Known rows, with every step that occurs:
dide > ketiv > likab > zuli > mipovim: [ 5.97  0.58 -0.18 -0.43  1.39  2.06 -0.64  2.77 -3.91 -2.05  0.12  0.22
  1.59  0.66  1.57 -0.60 -1.37  1.69 -1.01  2.62 -2.25]
vofa > mipovim > zuli > dide: [ 0.64 -0.05 -1.71 -0.39 -1.44  1.58 -3.36  3.97 -2.74 -1.36  0.06  0.81
  0.41  2.70  0.53 -0.44  0.01  2.26 -1.27  1.17 -1.02]
likab > vozip > dide: [ 1.34 -0.40  0.11 -0.91  0.63  2.12 -5.72  1.85 -2.41 -0.68  0.81  0.51
  1.79  1.84  1.60  3.28  2.81  2.34 -2.23 -0.19  0.28]
zuli > likab > vozip > dide > ketiv > bife: [ 3.48  0.48 -0.02 -0.77  0.78  2.36 -1.18  2.00 -2.92  0.43 -0.07  0.66
  1.31  1.54  2.82  1.96  1.09  2.45 -2.23  1.93 -0.47]
dide > ketiv > likab > zuli > mipovim > vofa: [ 5.49  0.46 -0.83  0.29  1.08  1.86  0.06  2.70 -3.74 -1.24  0.24  0.14
  1.88  0.50  1.81 -0.60 -1.15  1.68 -1.18  2.81 -2.80]
bife > ketiv: [ 2.83 -0.14 -1.66 -1.41 -1.08  0.39 -2.70  1.46 -3.13 -1.18  2.79  0.83
  1.53  0.54  0.77  1.96  0.39  2.11 -1.21  1.84 -1.00]
dide > ketiv: [ 5.05  0.21 -0.80 -0.47 -0.19  0.70 -4.29  1.89 -2.69 -1.31  0.89  0.86
  2.63  0.96  0.20  0.19  1.18  2.11 -0.84  1.93 -0.55]
mipovim > zuli > likab: [ 1.70 -0.34 -2.70  0.19 -0.88  0.48 -0.59  3.76 -3.31  0.04  1.30  1.60
  1.57  1.68  0.22 -0.41 -1.97  2.46 -2.34  1.92 -0.34]
dide > ketiv > bife > zuli: [ 3.43  0.65 -0.78 -1.14 -0.87  0.51 -3.45  2.94 -2.80 -1.74  0.70  0.41
  0.94  0.56  1.53 -0.23  0.59  2.11 -0.95  1.98 -0.91]
mipovim > zuli > likab > vozip: [ 1.00  0.00 -1.82  0.37  0.16  1.23 -0.65  3.48 -3.13 -0.03  1.16  1.54
  1.10  1.72  1.04  0.11 -1.10  2.15 -2.81  1.64 -0.02]
vozip > likab > zuli > dide > ketiv > bife: [ 4.79  0.61 -0.68 -0.20  0.77  3.00 -1.89  2.01 -3.66 -1.42  0.14  0.56
  0.52  1.72  2.76 -0.85 -0.77  1.32 -1.68  2.46 -1.19]
dide > ketiv > bife > vozip: [ 5.48  0.76 -0.55 -1.39  0.27  0.74 -3.38  2.06 -3.28 -1.72  1.10  0.15
  1.07  0.33  1.24  0.56  2.26  1.99 -1.03  2.30 -1.03]
vozip > likab: [ 2.84 -0.19 -1.65 -0.86  1.17  1.47 -2.68  1.13 -3.19 -0.38  1.32  1.46
  2.06  2.31  0.74  1.14  0.10  2.09 -1.47  0.45 -1.26]
likab > vozip > dide > ketiv: [ 2.99 -0.02  0.27 -0.63  0.45  2.35 -4.88  1.34 -2.40 -0.34  0.01  0.36
  1.76  1.43  1.47  2.25  3.10  2.08 -1.67  0.43  0.05]
ketiv > bife: [ 2.00  0.28 -0.74 -1.34  0.84  0.48 -5.96  2.90 -3.13 -2.33  1.67  0.32
  1.74  1.05  2.10  1.66  1.01  2.45 -1.96  1.43 -0.74]
zuli > likab: [ 3.28 -0.19 -1.13 -0.78  0.19  0.77 -1.58  2.83 -2.99 -0.40  1.77  1.61
  2.50  2.03  1.16  1.57 -0.90  2.89 -2.08  2.11 -0.33]
vofa > mipovim: [ 1.53 -0.01 -1.02 -1.43  0.51  1.33 -4.09  2.54 -2.92 -2.08  0.52  1.02
  1.70  2.38  0.73  1.26  1.10  2.71 -0.91 -0.11 -1.28]
likab > vozip > dide > ketiv > bife > zuli: [ 1.77  0.22  0.25 -1.07 -0.13  2.13 -4.20  2.21 -2.45 -0.60 -0.07  0.11
  0.50  1.15  2.37  1.90  2.57  2.09 -1.77  0.46 -0.21]
vozip > dide: [ 2.40 -1.05 -1.23 -1.20 -1.21  1.09 -5.73  2.10 -2.58 -0.13  0.88  0.50
  2.48  1.89  0.38  2.55  1.48  2.93 -1.43  0.10 -0.26]
dide > ketiv > likab > zuli: [ 6.60  0.58 -0.43 -0.25  0.98  1.92 -1.36  1.89 -3.78 -1.96  0.63  0.25
  2.19  0.37  1.64 -0.49 -1.11  1.75 -0.95  1.98 -1.83]

Rows:
[ 5.78  0.12 -0.90 -0.96  0.01  2.48 -0.25  1.81 -3.70 -1.14  1.48  0.78
  0.08  1.58  1.14  0.18  0.77  1.54 -1.46  2.22 -0.77] => bife > vozip > likab > zuli > dide > ketiv
[ 1.73 -0.14 -0.65 -1.06 -1.58  1.53 -0.01  3.25 -2.35  0.41  0.64  1.30
  0.44  1.90  1.59  1.20 -0.35  2.62 -1.78  1.24 -0.01] => bife > zuli > likab > vozip > dide > ketiv
[ 5.76 -0.29 -0.70 -0.72 -0.40  2.31 -2.30  1.51 -3.41 -0.31 -0.27 -0.18
  2.11  0.88  1.38  0.83 -0.01  2.27 -0.83  0.96 -1.55] => vozip > dide > ketiv > likab > zuli
[ 6.18 -0.40 -0.83 -1.51 -0.57  2.00 -0.85  1.66 -3.73 -0.67  1.07 -0.04
  0.85  0.70  0.87  1.46  1.26  2.28 -1.02  1.13 -1.24] => bife > vozip > dide > ketiv > likab > zuli
[ 2.11  0.31 -1.65  0.25 -0.28  1.78 -0.24  3.01 -3.29  0.65 -0.37  0.72
  0.46  1.15  1.77 -0.31 -0.30  2.04 -2.37  1.96 -0.57] => mipovim > zuli > likab > vozip > dide > ketiv > bife
[ 5.15  0.18  0.00  0.16 -0.96  2.30 -4.35  3.52 -3.06 -2.67  0.85  0.39
  1.31  1.37  1.84 -0.66 -0.48  1.65 -1.83  3.13  0.23] => likab > zuli > dide > ketiv
[ 2.41  0.29 -1.50 -1.11  1.70  1.63 -0.39  2.98 -4.16 -1.32  1.38  0.23
 -0.34  1.10  2.72  0.86  0.88  1.89 -2.24  2.02 -2.19] => ketiv > bife > vozip > likab > zuli > mipovim > vofa
[ 2.21 -0.28 -1.92  0.07  1.77  2.33 -0.03  2.64 -3.88 -0.68  0.55  1.21
  1.06  2.07  1.78 -0.25 -1.18  1.72 -2.10  1.49 -2.04] => vozip > likab > zuli > mipovim > vofa
[ 4.56  0.63  0.15 -0.45 -1.53  1.40 -6.09  3.24 -2.32 -1.52  0.73 -0.01
  1.26  1.52  1.92  0.37  1.42  1.81 -1.37  3.89 -0.40] => zuli > dide > ketiv > bife
[ 5.99  0.88 -0.78 -1.05  1.12  1.86 -1.10  1.59 -3.95 -1.75  0.51  0.27
  0.41  0.32  2.00 -0.49  1.15  1.60 -1.15  2.10 -1.41] => dide > ketiv > bife > vozip > likab > zuli
[ 1.57 -0.46 -1.27  0.27  0.84  1.52 -2.32  4.46 -3.64 -2.23  1.12  0.75
  1.42  1.34  1.68  0.05 -0.88  2.09 -2.50  2.18 -1.16] => likab > zuli > mipovim > vofa
[ 3.37  1.05 -0.16 -0.93 -0.02  1.28 -1.39  2.90 -2.83 -1.17  0.34  0.63
  0.44  0.75  2.54  0.12  0.47  2.03 -1.54  2.36 -0.72] => dide > ketiv > bife > zuli > likab > vozip
[ 1.43  0.61 -1.53 -0.53  0.12  2.57  0.45  2.80 -3.33  0.04 -1.73  0.57
 -0.20  1.88  1.95 -0.48  0.45  2.30 -1.34  0.71 -1.69] => vofa > mipovim > zuli > likab > vozip > dide > ketiv > bife
[ 5.65  0.84 -0.84 -1.31  0.75  1.30 -1.88  1.30 -3.53 -1.03  0.72  0.37
  0.77  0.63  1.46  0.18  1.95  1.73 -0.90  2.07 -1.55] => dide > ketiv > bife > vozip > likab
[ 2.50  0.67 -1.73 -0.80 -0.75  2.31 -0.37  2.94 -3.39 -0.67 -0.72  0.45
 -1.05  2.19  1.20 -1.26  0.74  1.68 -0.82  1.66 -2.08] => vofa > mipovim > zuli > dide > ketiv > bife > vozip > likab
[ 3.64 -0.15 -1.12 -1.29 -2.02  1.33 -1.94  2.50 -2.78  0.59 -0.44  0.27
  0.97  1.19  1.61  0.89  0.56  2.73 -1.06  1.56 -0.88] => vozip > dide > ketiv > bife > zuli > likab
[ 2.72  0.32  0.41 -0.84  0.78  2.35 -5.07  1.53 -2.64 -0.64 -0.20 -0.02
  1.29  1.05  2.36  2.24  3.27  2.02 -1.80  0.64 -0.27] => likab > vozip > dide > ketiv > bife
[ 3.44 -0.24 -0.19 -0.10 -0.84  2.07 -5.17  4.02 -3.11 -2.97  1.66  0.56
  1.34  1.77  1.98  0.30 -0.84  1.95 -2.35  2.54  0.49] => likab > zuli > dide
[ 2.55  0.32  0.18 -0.82 -2.12  1.64 -2.58  3.85 -2.09 -1.09  1.31  0.50
  0.12  1.86  1.88  0.69 -0.36  1.83 -1.43  2.53 -0.56] => bife > zuli > dide > ketiv > likab > vozip
[ 0.37 -0.12 -2.26 -0.62 -0.31  1.17 -2.65  3.33 -3.17 -1.48  0.12  1.07
  0.92  2.14  0.12 -0.41  0.01  2.44 -1.14 -0.08 -1.31] => vofa > mipovim > zuli
[ 3.89  0.71 -0.87 -1.07 -0.83  0.66 -1.40  3.10 -2.94 -1.04  0.49  0.67
  0.85  0.75  1.92 -0.39 -0.26  2.27 -1.17  2.57 -0.94] => dide > ketiv > bife > zuli > likab
[ 5.71  0.44  0.20 -0.38 -1.32  1.73 -4.10  2.75 -2.47 -0.95  1.04  0.06
  1.81  1.76  1.42  0.62  0.12  1.77 -1.06  3.66 -1.23] => zuli > dide > ketiv > likab
[ 2.28  0.57 -1.42 -0.84 -1.37  1.77 -1.83  3.71 -3.16 -1.34 -0.32  0.23
 -0.76  1.94  1.06 -0.93  1.05  1.92 -0.94  1.93 -1.50] => vofa > mipovim > zuli > dide > ketiv > bife > vozip
[ 5.14 -0.30 -0.47 -0.81 -0.23  2.42 -1.62  2.42 -3.57 -0.32 -0.83 -0.20
  1.50  1.12  1.30  0.63 -0.25  2.20 -0.91  1.58 -1.95] => vozip > dide > ketiv > likab > zuli > mipovim
[ 1.91  0.26 -1.61 -0.17 -1.57  1.76 -2.75  3.65 -2.74 -1.10 -0.57  0.71
  0.35  2.35  0.38 -1.20  0.23  2.01 -0.82  1.59 -1.24] => vofa > mipovim > zuli > dide > ketiv
